Every row comes from one small tree of marks. The marks that hang from a mark follow it in brackets, in alphabetical order. Every link used is in the known rows. Which tree was each row made from?
Known rows:
U{W{G{K}}}: [ 21   9  33 -23  32  40  62 -34  38  26 -39  -1 -27   4   2 -11 -19   7
  30]
G{K}: [ 39  14  15   1  28  54  34 -40 -17   8   7   9  -2 -18  -8  28 -16 -10
  27]
B{M{X}}: [ 39  -6  35  10  -5  15  -2 -23   6 -20 -24   8 -39  20 -25  21  10  20
 -10]
W{C K}: [ 16 -62  15 -14  47 -83  35  -8   7 -63 -17 -20 -15  16  -4  12 -24  -3
 -46]
U{W{K}}: [ 11 -49  37 -25  13  -3  45 -31  31  -7 -36 -31 -27  34 -14  -9 -18  23
  -6]
C{W}: [  2 -11  -8  -8  16  10  41 -74 -30  12  -4 -28  -1  29 -20  23 -23  23
 -29]
B{M{W{K U} X}}: [  9 -47  35  -7   0 -16 -32  22  39 -30  -1 -12 -35  16 -30  27  15  34
 -28]
W{G}: [ 26  21  18 -10  69  23  54  -9  22  10 -28 -15 -18  14  16 -19 -27  -2
   9]
C{K}: [ 27  -7   2  10   6  10  27 -45 -19  26  15 -31 -26  -5  22  25 -19  18
 -21]
X{M}: [ 49  22   8  17  26  23  19 -31  -8 -11  -7 -40 -18  25  -1 -11 -11  26
  22]
W{C{K} G}: [ 22   7   1  -5  57 -52  53 -16  15  -5 -15  -7 -33 -17  40   8 -28  -7
 -28]
M{W{C U} X}: [-54 -22   0 -14 -17 -32  -9  28  51 -19  16  -3  -9  19 -13  33 -12  27
   3]
B{M{W X}}: [ 22 -10  29   1 -22   9 -21  -1  22 -10 -15   3 -43  22 -26  19  14  33
   8]
W{C G K U}: [ -8 -62  17 -29 116 -89  43  41  59 -65  -2 -31  -6  -8  11   9 -25 -10
 -75]
L{G}: [ 36  33   7   0  23  50  45 -11 -36  21 -21 -17   5  16 -24  36 -36  -9
 -18]
B{M{W{C G} X}}: [ 21  -5  28  -5  -1 -25 -12  11  37 -21 -27  13 -49  12 -13  14  10  22
  -1]
U{W{C G K}}: [  8 -42  35 -33  44 -51  60 -14  53 -23 -52 -16 -36  19   4 -18 -23   7
 -18]
C{K{G} W{U}}: [-21 -11 -17  -3  30 -11  41 -60 -13  47  57 -37 -12  -2 -16  57 -13  41
 -93]
U{W{C G}}: [  9  -3  20 -26  32 -17  74 -26  43  -5 -47  -5 -33  19   4 -13 -21  10
  15]
M{W{C G K U} X}: [-52 -46  21 -28  24 -70 -17  54  83 -27  -4 -10 -17  11   3  10 -19  16
 -32]
C{W{G U}}: [-15 -12  -6 -19  64   6  45 -39   6  12   6 -34   7  12 -10  22 -25  18
 -50]
X{M{W{K{G}}}}: [ 27   2  12   2  25 -10  -1   4  21  -6   6 -48 -26  29 -11 -17  -6  41
  10]

Write each row's tree:
[ 33   0  16  -2  38 -10  -6  10  30  -7 -11 -50 -27  20  10 -28 -12  31
  14]
X{M{W{G K}}}
[ 26   0  30  -4   1 -15 -14   8  34 -17 -22  23 -45  -4 -14  21  12  15
   5]
B{M{W{C G{K}} X}}
[ 25  -2   6   0  26 -40   5   6  22 -23   4 -41 -28  25 -10 -11  -6  36
   4]
X{M{W{C K{G}}}}
[ -7  -7  -3 -19  99 -40  62  24  44 -39   5 -15  -2  -7  11  16 -23  -7
 -30]
W{C G U}
[-50 -16  10 -12 -20  11 -18  25  51   6  17 -13  -7  25 -15  24 -11  35
  12]
M{W{U} X}
[-13 -34 -19  -1  14  -7  23 -68 -26  32  44 -49  -5 -11   3  59 -19  33
 -80]
C{K W{U}}
[ 18  11  -6   3  37 -23   3  13  29  -9  15 -47 -23  -1  17   0  -8  33
   6]
X{M{W{C{K} G U}}}
[ 19 -14  22   0 -21 -22 -16   1  22 -27 -16  11 -44  17 -24  26  13  28
   2]
B{M{W{C} X}}
[-47  -2  17 -18   9   8 -10  39  73  15   3  -9 -12  18   2   7 -17  25
   9]
M{W{G U} X}
[  8 -21  11 -14  -7 -22  60 -48  16   0 -21 -14 -36  12   2  15 -16  22
   1]
U{W{C{K}}}
[-50 -12   5 -15   2 -45 -11  35  67   4  12  -4 -24  -3  18  26 -16  21
 -16]
M{W{C{K} G U} X}
[ 42 -40  27  -8  15 -11  -9   6  14 -25  -8 -23 -39  17 -25  13  13  30
 -10]
B{M{W{K}}}
[ 12 -13   2  -3  40 -39   3  20  31 -30  23 -48 -19  19 -14   0  -4  38
  -9]
X{M{W{C K{G} U}}}
[  8 -40  17 -16  63 -86  54   0  19 -49  -3  -9 -24  24 -23   8 -18   5
 -59]
W{C K{G}}
[-13 -34   6 -24  27 -61  23  23  33 -21   9 -21 -23  26 -19   6 -13  24
 -13]
M{W{C K{G}}}
[ 14   3  -7   3  26 -49  56 -31  -6  -8  15  -4 -30   1   3  31 -16  11
 -33]
W{C{K{G}}}
[ 11   9  14 -15  97  40  45  13  37   4  18 -10   6 -28   7  19 -19 -12
  -8]
W{G{K} U}
[-44  -2  11 -19  12 -23  -7  37  68  -4   7  16 -11 -10   3  27 -14   8
   7]
M{W{C G{K} U} X}
[ 23  17  -2  -1  45  -8   5  14  30 -15  14 -33 -14  -5   6   1  -7  23
  22]
X{M{W{C G{K} U}}}
[ 39  31   8   3  30  22   1  -2  20   9  -2 -33 -22   5   9 -16  -9  25
  41]
X{M{W{G{K}}}}
[ 40 -33  26 -14  37 -44   1  19  29 -37 -21 -13 -46   7 -12   7   9  19
 -18]
B{M{W{C G K}}}
[ 31  20  -2   5  24 -23   4  -2  19  -2  -1 -39 -32   5  21 -11 -10  30
  19]
X{M{W{C{K} G}}}
[-30 -26  37 -22   2 -26 -23  30  68   7 -27  -9 -28  25   8 -14 -22  19
  -5]
M{W{G K} X}
[ 13  12 -10   6  24 -22   8   7  21  -9  33 -44 -22   9  -4  11  -1  42
   1]
X{M{W{C{K{G}} U}}}
[ 19   8  -3   5  22  16  -2   6  18  -8  20 -54 -12  21  -6  -1  -5  41
  25]
X{M{W{U}}}
[-38   0   6  -5 -39 -42  -7   4  37  12   8   8 -35  17  -2  26 -12  30
  -2]
M{W{C{K{G}}} X}
